(in the rows, 128 means zero)
Known rows, with every way that one mark hangs from another
(F V): [110,125,127,129,127,134,125,132,129,141,119,131,124,131,124,122,124,124,127,132,135,130,118,142,132,132,128,119,137,137,128,122,126,136,123,137,138,129,108,124,116,131,136,127,127,130,125,125,120,131,124,121,128,145,123,132,135,132,142,128,130,123,130,125,118,127,127,125,125,133,135,127,130,130,138]
(V (H T)): [113,133,141,121,114,120,128,125,130,126,121,130,129,131,143,124,132,126,144,120,120,132,144,117,128,124,128,149,122,123,124,123,129,129,134,124,128,133,122,137,130,135,144,137,124,116,120,136,150,130,136,109,124,135,127,138,124,141,134,132,137,127,132,128,123,124,131,87,129,131,132,140,131,150,102]
(R (H (V C))): [104,140,165,123,132,129,134,123,118,133,117,103,127,133,137,129,135,138,138,134,140,131,121,103,136,142,121,132,131,118,129,136,134,149,123,117,119,139,101,112,146,144,121,137,122,124,138,133,123,136,128,115,126,120,141,129,121,145,129,127,134,123,129,121,138,112,123,105,129,147,135,148,122,120,122]
(H (T (W Z)) (V C)): [115,130,173,118,115,112,149,133,105,124,114,140,142,118,153,133,128,122,143,128,135,139,150,121,150,152,121,156,142,138,124,125,124,133,124,123,115,146,77,144,155,140,130,143,119,162,135,139,146,135,132,97,135,117,148,145,113,144,139,140,136,133,129,128,131,87,140,77,139,162,128,125,131,138,87]
(H (T W) V): [126,130,153,125,111,112,128,130,123,136,113,148,130,116,142,132,127,127,133,134,134,140,135,128,132,133,130,170,142,113,127,121,128,136,139,125,121,131,98,171,149,137,131,136,126,152,124,147,138,128,129,112,132,129,129,135,117,152,141,171,145,119,130,130,128,94,130,67,152,130,124,122,126,127,87]
(H T (V C)): [116,132,154,117,117,119,138,120,115,135,117,134,129,117,153,130,132,133,142,132,136,137,137,115,142,142,125,153,130,131,125,117,128,137,131,127,121,133,95,131,152,141,125,143,121,123,125,140,148,133,134,110,131,122,138,135,115,150,133,144,131,116,131,124,134,98,135,75,159,142,136,134,125,136,108]
(V C (H T)): [106,139,152,120,122,116,142,122,120,123,121,124,133,123,153,118,136,130,143,118,127,131,155,103,133,131,126,136,129,130,123,121,130,133,123,119,122,141,92,115,130,148,136,138,120,116,122,134,156,134,133,106,122,142,133,147,121,145,129,119,123,128,130,125,126,121,136,93,135,152,137,143,132,154,106]
(G Z): [125,130,117,134,126,131,127,135,132,122,127,122,126,136,124,127,127,126,141,140,133,132,123,129,116,112,123,138,119,122,128,130,127,132,127,134,117,130,137,126,169,124,124,119,131,141,127,129,123,125,123,128,129,122,137,130,133,133,133,130,146,131,130,131,119,129,127,142,116,132,133,136,137,128,130]
(T (W Z)): [121,126,143,131,129,121,139,140,120,119,125,137,136,131,126,129,126,121,130,127,127,131,141,125,136,136,124,131,145,130,127,133,124,126,123,123,121,140,123,141,128,128,130,128,127,167,134,127,126,130,128,116,134,121,138,137,125,117,136,123,127,145,128,134,120,115,133,132,116,148,121,120,134,126,107]
(H V): [114,125,134,124,124,120,126,127,116,136,121,129,126,124,130,129,126,130,138,136,129,132,121,126,128,130,123,147,126,125,126,119,125,133,136,128,128,127,115,144,148,134,130,134,127,127,128,137,127,130,132,120,131,119,129,128,121,142,130,139,132,121,129,127,132,114,128,114,144,125,128,130,128,126,135]
(R F (H T (V C))): [93,150,160,120,116,130,116,115,122,133,117,104,118,137,160,133,135,135,135,138,139,137,128,102,145,137,133,145,143,127,128,156,132,156,125,121,119,146,52,136,141,149,120,130,123,115,149,141,134,140,118,106,130,116,147,139,126,152,134,140,153,118,131,113,141,113,125,89,158,146,132,156,114,121,95]
(F R (V C H)): [78,132,170,129,126,140,144,130,113,132,106,126,131,138,132,112,132,130,143,124,135,128,132,113,120,122,114,114,141,142,123,104,127,130,107,113,143,151,126,114,100,153,147,144,110,128,119,123,121,139,139,93,124,177,133,146,141,134,118,106,134,128,126,128,109,140,137,129,107,158,155,136,136,151,117]
(V C (H (T (W X)))): [115,142,171,122,115,125,140,136,120,114,117,140,142,120,144,120,132,126,128,121,122,132,175,112,133,125,129,121,137,136,123,127,130,126,123,126,119,153,92,125,117,143,134,141,122,150,128,144,143,134,130,96,117,136,130,152,115,146,137,136,131,154,137,128,123,114,138,63,105,162,125,139,132,158,79]
(T W): [127,130,134,137,130,120,131,134,129,124,126,139,130,126,127,126,128,126,127,131,126,132,129,126,132,124,130,131,143,117,129,128,130,130,124,122,122,130,120,141,125,136,131,125,128,157,124,131,122,126,126,119,126,136,125,137,129,134,132,137,131,131,128,132,120,128,128,124,120,140,119,116,129,125,109]
(V C (H (T (W Z)))): [110,135,174,123,123,111,152,138,112,113,118,133,142,129,154,123,134,123,144,117,123,134,168,100,143,138,124,136,141,131,122,127,125,126,120,121,113,156,85,125,132,145,145,141,118,160,127,133,153,139,139,93,127,134,144,157,117,135,138,117,127,142,132,133,120,108,138,84,119,172,130,134,137,157,79]
(C (V H)): [96,129,151,127,125,134,131,131,135,125,127,123,121,129,121,126,130,133,144,118,133,127,122,108,122,123,124,127,131,132,126,113,126,141,139,137,131,146,138,140,126,135,154,132,124,125,119,132,107,130,129,111,123,134,127,140,124,151,129,126,134,126,131,128,124,114,124,120,97,140,128,136,135,135,129]
(V C (H (T W))): [113,140,167,129,122,114,147,130,127,120,117,137,137,123,149,122,135,130,148,123,123,135,153,99,138,118,133,136,141,122,123,123,133,130,120,119,115,146,89,128,124,151,141,136,117,151,118,139,149,132,130,95,119,145,130,154,124,152,129,131,124,129,132,131,120,117,137,74,124,166,131,136,132,153,85]
(F R): [115,124,144,127,122,137,134,125,123,128,121,131,127,131,124,128,128,129,135,122,129,129,126,130,116,125,121,143,132,133,128,118,127,123,123,119,139,132,159,142,121,133,126,133,123,127,123,126,123,129,134,125,133,146,128,132,138,119,110,127,140,129,123,129,122,137,132,138,117,126,139,123,123,128,111]
(T (W X Z)): [127,125,145,126,119,133,134,148,117,111,127,132,144,125,126,129,122,117,109,126,130,128,159,138,127,138,125,116,139,144,126,136,120,116,125,137,125,145,112,141,124,126,127,130,127,169,146,133,126,133,127,115,136,113,141,139,116,111,141,128,135,168,135,133,123,111,135,123,89,144,117,124,133,137,104]

Rows
[119,132,172,125,118,109,143,128,115,135,112,147,133,112,152,129,131,132,140,133,137,140,141,114,146,136,132,153,145,119,125,117,131,138,131,117,112,139,76,144,147,146,128,140,123,159,123,145,140,132,130,102,124,130,133,144,116,158,134,154,131,119,131,126,129,91,135,72,154,153,130,127,125,135,88]	(H (T W) (V C))
[103,133,166,126,105,129,125,138,140,122,119,145,132,120,129,124,127,128,134,117,138,133,148,116,121,124,128,135,137,140,126,124,129,141,146,145,128,152,104,156,120,138,149,133,125,147,120,149,117,132,123,97,125,126,132,153,112,153,143,154,146,145,139,128,118,91,126,72,78,141,118,130,132,145,79]	(C (V (H (T (W X)))))
[78,144,144,130,131,129,117,132,118,127,116,113,126,141,141,115,132,130,137,133,128,128,131,104,142,118,128,91,148,146,122,129,126,140,104,133,131,148,66,108,103,154,147,129,121,126,138,127,123,141,126,92,121,154,139,145,136,148,135,102,127,126,131,122,112,150,135,134,122,163,137,147,135,146,134]	(R (F (V C H)))
[93,154,168,133,112,131,114,130,139,134,108,123,119,145,146,125,133,129,128,138,143,138,124,114,149,131,141,116,171,127,129,157,133,160,109,123,122,145,35,127,107,153,126,119,122,154,141,132,123,140,112,95,127,147,141,149,142,150,145,137,153,124,132,115,123,122,122,76,142,164,130,145,119,124,79]	(R (F (V C)) (H (T W)))
[104,133,166,131,113,117,132,133,139,128,119,143,124,124,133,124,129,131,148,111,136,134,132,106,127,126,134,152,146,124,126,118,131,145,142,131,124,151,108,157,128,141,155,131,122,148,110,144,115,129,127,101,123,139,129,150,124,161,139,148,139,124,133,129,119,99,122,74,102,145,121,130,130,140,90]	(C (V (H (T W))))
[109,136,171,117,113,120,150,142,111,106,119,137,150,125,149,125,131,119,125,123,123,133,186,116,137,139,121,125,135,149,120,129,125,118,121,132,118,159,80,128,125,138,138,139,121,158,140,138,152,139,134,93,128,125,147,155,112,132,138,121,127,169,142,130,118,104,142,77,93,167,126,136,135,163,78]	(V C (H (T (W X Z))))
[100,138,184,129,100,146,118,136,145,130,101,136,130,140,128,128,124,122,116,129,147,136,140,151,113,132,125,139,158,134,132,137,131,143,122,121,141,144,122,158,95,143,127,128,123,146,131,135,111,138,124,107,132,153,130,141,135,129,135,154,172,143,139,125,116,109,125,76,102,128,137,137,118,130,61]	(F (R (H (T (W X)))) V)
[82,148,157,133,116,121,121,133,127,129,108,136,127,137,151,116,134,126,142,134,129,135,142,108,145,122,135,114,162,138,121,133,126,143,109,130,125,156,46,136,103,158,147,125,120,146,126,136,136,140,123,83,122,160,136,157,135,159,143,127,145,128,135,123,113,132,134,87,129,170,131,140,132,146,88]	(R (F (V C (H (T W)))))
[96,139,192,119,110,138,135,115,119,134,108,114,127,133,150,132,134,136,147,125,143,136,127,112,127,142,119,164,136,126,129,127,132,144,127,104,131,143,121,139,138,148,118,143,116,115,129,135,137,138,133,107,133,137,141,136,129,140,116,143,153,119,128,119,134,105,129,85,141,139,148,144,118,127,83]	(F (R (H T (V C))))
[119,120,154,121,108,109,141,136,112,127,115,142,136,123,144,133,125,121,137,131,134,140,143,132,137,141,122,170,141,126,124,126,123,127,136,128,123,141,91,165,152,130,137,138,125,158,132,143,142,133,130,107,138,111,142,140,116,138,144,156,139,130,132,130,127,89,135,72,142,139,125,123,127,131,89]	(H (T (W Z)) V)
[123,131,173,117,111,121,141,135,117,125,113,148,140,110,146,128,129,128,128,134,137,137,160,131,143,138,127,137,136,137,125,118,129,135,132,129,118,144,74,140,142,142,120,141,124,156,133,147,140,134,127,102,126,118,136,143,107,155,136,157,140,142,138,126,129,88,138,60,125,150,125,125,124,143,83]	(H (T (W X)) (V C))
[91,142,141,130,128,136,115,130,116,129,119,118,123,136,137,121,130,129,127,137,138,129,123,120,148,128,132,90,151,144,125,131,126,142,107,135,132,143,67,112,109,144,129,121,122,131,142,125,125,138,122,105,130,146,139,140,140,135,133,112,132,128,128,120,122,148,131,130,126,156,133,139,127,131,134]	(R (F (V C)))
[87,150,151,132,125,142,109,127,130,135,116,97,119,150,136,122,133,131,130,139,142,130,117,113,145,134,127,94,159,135,129,156,131,156,106,129,128,143,59,103,99,152,127,120,127,124,149,123,111,141,115,109,129,141,143,136,145,135,139,109,142,125,131,116,124,139,121,133,123,157,138,152,122,120,123]	(R (F (V C)) H)
[96,133,147,123,112,126,127,124,140,131,123,128,122,128,134,126,131,131,154,114,138,131,128,105,126,126,128,144,128,131,126,119,129,144,145,137,135,144,114,149,126,135,156,134,125,117,115,139,125,130,130,108,125,133,133,144,123,155,136,139,139,120,132,126,128,99,123,79,115,135,129,137,130,142,107]	(C (V (H T)))
[100,147,160,123,102,128,100,131,131,126,112,120,125,133,146,137,128,127,113,142,134,139,143,125,130,129,137,143,156,128,129,158,130,149,134,133,122,149,57,170,135,146,120,125,133,140,155,150,124,136,117,105,131,113,137,135,116,149,145,163,170,140,141,120,135,106,124,67,130,128,115,150,113,120,72]	(R F (H (T (W X)) V))
[95,137,191,125,125,141,136,119,113,131,109,104,126,138,136,132,135,139,144,129,143,131,115,109,124,142,112,142,134,125,129,118,134,147,119,106,127,144,130,129,133,150,118,143,117,122,129,133,113,137,132,112,130,140,138,136,131,135,112,128,148,122,125,125,133,118,126,128,120,147,147,142,119,123,107]	(F (R (H (V C))))
[110,130,184,113,110,121,145,143,103,116,115,136,148,114,151,131,125,120,129,130,139,137,172,131,144,152,117,140,136,143,122,126,121,127,130,130,119,151,70,147,153,138,124,145,120,164,144,142,148,139,131,104,136,108,150,146,104,137,144,147,140,158,136,127,130,84,141,64,115,155,122,126,129,146,82]	(H (T (W X Z)) (V C))
[97,129,170,126,110,121,142,136,125,119,123,139,131,130,137,128,128,122,151,111,136,135,143,109,129,139,124,149,147,137,124,122,124,138,141,135,126,157,102,158,127,135,159,131,120,158,123,141,120,133,132,95,133,125,142,155,121,144,141,136,138,139,133,131,118,88,127,89,100,157,127,128,136,145,85]	(C (V (H (T (W Z)))))
[103,129,168,128,125,143,140,128,113,132,110,129,129,132,127,121,128,129,137,127,144,129,123,133,130,133,118,112,145,145,126,108,127,132,106,122,137,142,128,115,102,145,135,136,114,129,124,120,116,137,133,107,132,166,133,138,144,125,114,113,136,123,125,126,115,133,139,127,118,149,149,124,128,136,116]	(F R (V C))
[125,134,164,126,115,119,126,132,134,124,119,122,133,143,143,134,132,122,123,126,136,137,143,125,129,147,126,155,146,113,131,158,130,142,131,122,117,140,98,152,133,135,123,127,128,157,143,133,135,134,124,115,136,123,142,139,128,123,143,137,149,140,135,129,130,101,121,94,125,141,124,137,123,127,71]	(R (H (T (W Z))))
[82,137,183,122,112,134,143,125,119,136,103,135,130,134,142,116,133,127,149,118,134,133,142,118,128,130,117,138,141,146,123,103,127,134,109,121,139,144,128,124,100,154,147,142,110,118,112,128,136,139,137,92,127,175,133,152,138,140,121,118,141,123,129,126,111,125,138,93,122,153,154,135,129,158,96]	(F R (V C (H T)))
[84,133,194,130,115,122,145,131,125,134,101,146,133,131,143,115,131,127,149,123,132,136,141,113,127,123,126,136,156,133,123,108,128,135,109,116,133,151,109,132,97,158,150,139,114,151,108,136,131,137,134,83,126,186,130,155,139,145,122,132,141,128,129,132,106,128,139,78,118,165,147,133,131,157,78]	(F R (V C (H (T W))))
[89,141,181,130,121,152,138,124,130,134,107,110,125,147,127,122,132,132,134,130,150,129,118,121,125,136,118,115,150,130,132,130,133,147,105,117,137,142,124,111,104,147,125,133,115,123,129,120,109,139,126,110,131,163,135,138,148,125,117,113,146,124,127,123,118,130,123,126,114,150,152,140,122,126,110]	(F (R H) (V C))
[87,146,139,133,122,137,93,125,141,134,116,101,115,153,128,126,129,129,112,142,140,130,110,126,134,130,133,108,159,126,132,159,129,153,116,133,134,138,75,129,102,143,135,113,129,119,151,125,107,137,116,122,130,134,136,131,144,132,141,123,157,122,133,120,124,140,117,136,130,135,130,148,119,118,122]	(R (F V) H)
[130,128,149,118,105,126,132,143,122,112,122,142,145,120,139,133,123,113,115,124,130,135,172,147,131,143,123,133,138,142,125,135,121,119,133,135,126,142,101,151,131,126,125,130,125,162,144,136,140,134,129,113,137,111,142,140,116,121,144,141,146,163,137,131,125,98,137,78,112,140,117,124,128,144,77]	(H (T (W X Z)))
[122,130,162,120,103,122,124,138,119,130,115,151,133,110,139,132,125,124,121,132,133,139,152,143,130,132,131,158,139,131,127,123,126,129,141,134,124,139,96,161,140,130,127,139,130,152,132,151,141,130,127,110,128,117,129,138,109,150,143,171,149,143,138,130,130,87,133,58,130,124,118,127,121,136,82]	(H (T (W X)) V)
